Each row was made from one small tree. Brackets hold a mark, then the marks that hang from it, in alphabetical order. Every link used is in the known rows. Write each row's tree.
Known rows
{sibozus dodi}: [ 0.00 -1.71 -2.63 -0.98 -0.57 -2.28  2.04 -4.07  2.66  0.35  0.53  0.35
 -8.32  3.46 -0.10 -0.06 -0.86  1.99 -2.67 -1.62  0.78  0.63 -1.54]
{lavi resa {sutar betipog dodi giberiv suko}}: [-1.30  2.30  0.61  5.98 -1.70 -0.74 -2.59  1.55  0.70 -0.82  1.63 -1.74
  4.36 -0.10 -0.96 -0.23 -0.88 -1.47  0.06  2.92 -1.38 -1.59  1.69]
{losuz {sutar dodi lavi suko}}: [ 2.60  1.11  3.82 -1.77 -3.17 -2.35  0.66 -1.51 -2.59 -1.19  1.16  2.62
 -1.32 -0.05  3.33 -0.02  2.57  1.30 -1.92 -0.06 -2.03  1.06 -3.00]
{resa {lavi {sutar dodi giberiv}}}: [ 0.56 -0.35 -2.76  2.15  1.29 -0.92 -1.47 -4.08  0.15  2.16 -1.51 -0.34
  2.08  1.60  0.64 -1.72  2.20  2.11  0.37 -1.66 -2.87 -1.48 -1.08]
{sibozus dodi peme}: [ 2.19  0.09 -4.60 -0.49 -1.03  0.38  0.90 -2.02  4.61  1.17  0.86 -2.14
 -7.09  5.53  0.81  0.05 -2.57 -0.59 -2.94 -1.29  2.38  1.23  0.16]
{sutar betipog giberiv {lavi resa} {suko vigul}}: [-3.73 -0.18 -0.01 -1.45  1.80  3.31 -0.39  5.02 -2.54 -2.41 -1.52 -1.02
  2.27 -3.86 -1.78  0.84 -3.94 -4.39  3.59  0.96  2.88  3.07  4.81]
{toki sutar}: [-0.86 -1.11 -4.91 -0.94  1.40 -3.12  0.62 -0.66  2.97  0.95 -0.84 -2.80
 -8.45  3.20 -0.74  0.68 -1.55  4.96 -0.50 -2.37 -4.50  0.86 -1.58]
{sutar betipog dodi {lavi resa} suko}: [-1.17  2.32  3.05  0.21 -1.26  0.16  0.34  2.17  0.45 -1.38  1.13  1.70
  2.53 -2.77 -0.26  0.61 -0.86 -0.76 -2.20  2.72  0.14  0.94  0.53]
{resa {lavi {sutar betipog dodi giberiv {suko vigul}}}}: [-1.81 -0.55 -0.89  2.99  1.91  0.52 -2.72  0.50 -0.91  1.09 -1.00 -2.32
  7.68  0.11  3.07 -1.97  0.61 -0.10  1.84  1.82 -2.45 -3.53  1.65]
{toki {sutar lavi}}: [ 0.48  0.90 -3.85 -1.78  1.53 -1.54  2.21  0.17  0.62  0.57 -1.47 -1.32
 -6.37  1.46 -1.12  1.94 -0.61  3.71  0.56 -3.03 -3.53  3.41 -1.38]
{peme sibozus}: [-1.21 -5.90 -3.16 -2.19  1.28 -1.83  0.50  0.76  1.31  0.46  1.05 -1.22
 -7.18  2.16 -0.90 -0.67 -0.45  1.72 -1.85 -3.93 -0.79 -0.26 -1.83]
{resa {lavi {sutar betipog dodi giberiv suko}}}: [-0.72  1.01 -1.14  3.58  0.91 -0.27 -3.53 -0.20 -0.18  0.59 -0.20 -0.97
  5.58 -0.65  3.22 -1.62  0.02  0.45  1.09  1.52 -2.96 -2.37  1.02]
{losuz {sutar betipog dodi giberiv {lavi resa}}}: [ 0.33  1.47  3.46 -1.13 -2.03  1.25 -1.11 -1.45 -1.72 -0.38  0.95  3.49
  2.10 -2.28  0.12  2.05  0.44 -2.46  2.04  0.69  1.77  2.29  0.28]
{sutar giberiv lavi suko}: [ 0.48 -0.21 -1.08 -1.04  0.56  0.56  0.49  2.01 -3.12 -2.50 -0.22  2.01
 -2.78 -3.49  0.86  0.52 -2.37 -2.08  2.29 -2.48 -0.65  4.69  0.63]
{losuz {sutar dodi giberiv suko}}: [ 1.62 -0.58  3.05 -0.10 -2.95 -1.87 -1.76 -1.75 -1.59 -1.59  2.33  2.27
 -1.38 -0.45  4.07 -0.25  1.25 -0.12  0.54  0.31 -1.95 -0.41 -1.82]
{suko {sutar betipog dodi giberiv lavi} vigul}: [ 0.26 -1.20 -0.10 -0.07  0.58  4.46  1.52  1.91 -0.29  1.18  0.71  1.03
  6.23 -0.05  1.92  1.44  1.51 -2.71  3.92  1.24  3.04 -1.53 -0.14]
{resa {lavi sutar}}: [-1.21 -1.59 -5.21  0.09  2.51 -3.06 -0.70 -3.48  0.99  2.47 -3.79 -3.53
 -3.83  4.00 -1.00 -2.61 -0.09  4.79 -1.97 -2.86 -2.85 -0.41 -0.77]
{betipog {sutar giberiv {lavi resa}}}: [ 1.04  0.16  2.43 -3.69  0.47  2.20  0.96 -2.14 -2.27 -2.22 -2.38  1.97
 -5.12 -0.77 -7.22  1.69 -0.64 -1.63  2.10 -3.37  4.31  2.27  2.07]
{resa {lavi {sutar dodi giberiv suko}}}: [ 0.47  1.03 -1.33  2.67  0.73 -1.40 -2.07 -1.89 -0.79  0.45 -1.17 -0.99
  2.83  0.52  1.65 -2.25  2.13  1.78  0.30 -0.27 -3.37 -2.00 -0.07]
{sutar betipog giberiv}: [-2.39 -3.98 -3.75  0.63  1.66  0.59 -2.38  0.50  1.81  0.42  0.88  1.18
 -3.02 -1.80  1.82  0.65 -5.74 -1.80  2.53 -1.07 -0.50  2.05  0.45]
{vigul {suko {sutar betipog dodi giberiv {lavi resa}}}}: [ 2.23  4.26  1.73 -0.04 -0.85  1.28  0.05  2.73  1.22  0.42  1.53 -1.09
  2.94 -2.13 -2.36  1.07  1.57 -1.88  0.13  1.78  4.49 -0.29  2.21]
{resa {lavi {sutar betipog dodi {suko vigul}}}}: [-2.11 -0.75 -0.96  2.48  1.65 -1.17 -1.64  0.02  0.34  1.68 -1.56 -3.68
  5.62  2.04  2.95 -2.88  1.02  2.28 -1.39  2.06 -3.11 -4.43  0.51]
{lavi {sutar betipog dodi}}: [-0.20 -1.55 -1.78  5.76 -0.57 -2.91 -0.82 -1.79  2.78  2.84  2.03 -0.98
  2.05  2.95  2.36 -0.21 -0.38  1.53 -2.51  1.06 -4.11 -2.03 -3.19]
{betipog {sutar dodi giberiv {lavi resa} {suko vigul}}}: [ 1.37  1.08  6.83 -2.32 -0.76  3.09  1.63 -0.52 -3.75 -3.21 -0.92  1.69
  2.73 -1.49 -4.41  0.82  2.83 -3.03  1.58  0.27  3.50 -1.45  2.13]
{losuz {sutar suko}}: [-0.35 -1.85  0.01 -2.71 -1.70 -4.04 -1.27 -0.89 -0.73 -1.23 -0.11 -1.04
 -8.22  2.14  2.02 -1.41 -1.21  3.01 -1.85 -0.98 -2.11  0.55 -1.39]

Write each row's tree
[ 0.58  0.62  0.75 -1.54 -0.51 -0.80  3.10 -2.81  0.57  0.83 -0.61  2.47
 -1.79  0.06 -3.26  0.47  1.84  0.92 -2.96 -1.24  0.19  2.43 -2.19]  {sutar dodi {lavi resa}}
[-2.41 -1.55 -4.94  1.07  2.71 -1.88 -2.18 -1.74  1.79  2.70 -2.99 -3.35
 -1.42  2.71  0.49 -1.98 -1.99  3.77 -1.19 -1.08 -2.53 -0.95  0.44]  {resa {lavi {sutar betipog}}}
[-1.19 -0.60 -2.47 -3.64  1.70  3.65  2.72  1.76 -1.46 -0.27 -3.39 -2.34
 -1.87  2.15 -5.05  0.48  0.81 -1.02  3.76 -1.60  5.60  1.02  1.95]  {suko {sutar giberiv {lavi resa}} vigul}
[ 3.13  0.71 -0.46 -0.35 -1.01 -3.09  1.08 -0.37  3.59  2.21  1.85 -2.68
 -3.19  2.49 -0.11 -1.45  3.10  2.75 -3.95  0.31  0.48 -3.24 -1.91]  {vigul {suko {sutar dodi}}}
[ 2.50  1.15  5.19 -2.14 -1.18  2.33  1.29 -3.55 -1.81 -1.59 -0.44  4.05
 -0.54 -1.15 -5.59  1.92  2.49 -2.00  0.97 -1.56  3.28  0.36  0.37]  {betipog {sutar dodi giberiv {lavi resa}}}
[-1.04 -0.29 -0.76  0.35  0.81  1.82 -1.36  4.13 -2.03 -2.26  1.02  2.24
  0.28 -5.17  2.65  1.50 -4.87 -3.60  3.35 -0.29 -0.14  4.18  1.78]  {sutar betipog giberiv lavi suko}
[ 0.41  2.39  0.68  0.22 -1.22  3.68  0.50  1.36  1.01  0.03  0.76  1.80
  3.02 -0.60 -2.07  2.02  0.93 -1.77  2.35  1.49  4.34 -0.05  0.55]  {suko {sutar betipog dodi giberiv {lavi resa}}}
[ 1.96  3.03 -1.28 -3.33  0.07 -1.71  2.04  1.69  1.34  0.67 -1.68 -4.12
 -5.92  1.57 -5.46 -0.51  1.46  2.06 -2.76 -1.20  3.82  0.86  1.25]  {vigul {suko {sutar {lavi resa}}}}
[ 1.94  3.94  1.36 -0.63 -1.04 -0.65  1.03  2.12  2.58  1.33  1.06 -2.16
  0.81 -0.12 -2.44  0.32  2.08  0.56 -2.95  2.14  3.47 -1.40  0.85]  {vigul {suko {sutar betipog dodi {lavi resa}}}}
[-0.89 -1.21  2.35  0.53  0.31  0.89  1.27  2.72 -0.83 -0.11  1.24  1.33
  5.59 -2.32  4.22  0.12 -0.35 -1.88 -0.63  2.50 -1.19 -0.51 -0.70]  {sutar betipog dodi lavi {suko vigul}}
[ 0.96 -0.81  2.13  0.07  0.53  1.94  1.88  1.39 -3.47 -1.30  0.84  2.57
  4.87 -3.02  2.80  0.19  1.84 -3.33  2.25  0.00 -0.80  1.26 -0.59]  {sutar dodi giberiv lavi {suko vigul}}
[ 3.79 -0.47  4.52 -1.33 -0.81  1.86  1.31 -3.69 -2.13 -1.09  0.70  5.16
 -0.04 -1.45 -1.84  2.07  2.19 -2.09  1.68 -2.20  1.34  0.41 -1.40]  {betipog {sutar dodi giberiv lavi}}
[-1.24 -0.26 -3.76  0.37  1.79 -3.14 -1.48 -1.26  0.06  0.58 -3.28 -4.21
 -3.09  3.05  0.16 -3.23 -0.30  4.68 -2.18 -1.41 -3.35 -1.15  0.19]  {resa {lavi {sutar suko}}}
[-0.07  1.95  0.53 -0.52 -1.27  1.83  1.67  0.53  2.62  0.88  0.19  0.57
  0.65  1.57 -2.18  1.30  1.20  1.04 -0.88  1.85  3.42 -0.88 -0.70]  {suko {sutar betipog dodi {lavi resa}}}
[-1.11 -0.73 -2.48  2.55  1.32 -1.87 -1.84 -3.01  2.35  3.11 -1.13 -1.60
  2.84  2.40  1.78 -1.88  0.72  3.33 -2.12  0.24 -3.21 -2.84 -1.19]  {resa {lavi {sutar betipog dodi}}}
[-1.41  0.73 -0.75  5.55 -0.71 -0.52 -1.88 -0.81  1.76  1.16  1.13 -1.18
  3.36  0.97 -2.24  0.34 -0.69 -1.30  0.26  1.46 -0.72 -0.93  0.50]  {lavi resa {sutar betipog dodi giberiv}}
[-0.81  2.70  2.94  1.11 -1.10  2.35 -0.95  2.79 -1.03 -2.29  1.67  3.12
  5.17 -5.46  0.19  1.47 -1.37 -3.97  1.46  2.25  0.98  2.08  2.05]  {sutar betipog dodi giberiv {lavi resa} suko}
[-2.66 -2.33 -0.79 -1.42  1.83  0.75  0.80  4.24 -1.50 -0.88 -0.75 -1.05
  0.50 -1.76  2.37  0.07 -3.46 -1.12  0.37  0.65 -0.32  1.87  1.21]  {sutar betipog lavi {suko vigul}}
[ 2.17  2.31  6.59 -2.50 -2.20  0.06  1.54 -1.71 -1.47 -2.73 -0.65  2.03
 -1.68 -0.11 -4.75  0.31  2.63  0.57 -2.47  0.24  1.98 -1.29  0.07]  {betipog {sutar dodi {lavi resa} suko}}
[ 0.28 -0.59  3.17  0.90 -2.92 -0.64 -3.56  0.36 -0.76 -1.30  3.25  2.51
  1.34 -1.97  5.67  0.27 -0.86 -1.54  1.55  2.26 -1.55 -1.05 -0.61]  {losuz {sutar betipog dodi giberiv suko}}
[-0.52 -0.84  2.42  1.09  0.46  3.18  0.10  3.46 -2.36 -1.07  1.94  2.66
  7.82 -4.74  4.31  1.20 -0.89 -4.75  3.20  2.09 -0.31  0.75  0.89]  {sutar betipog dodi giberiv lavi {suko vigul}}
[ 1.82  0.59  1.95 -0.10 -1.34 -1.39  2.12 -0.23 -0.99 -0.84  1.34  3.02
 -0.03 -1.67  2.31  0.03  1.48  0.61 -2.41 -0.07 -2.67  1.64 -2.77]  {sutar dodi lavi suko}
[-2.83 -4.71 -3.93 -1.69  1.79  1.01  0.55  1.88  2.97  1.87 -1.21 -3.90
 -2.76  4.31  0.60 -0.78 -1.97  1.67  0.48  0.88  2.29 -3.04 -0.03]  {suko {sutar betipog} vigul}
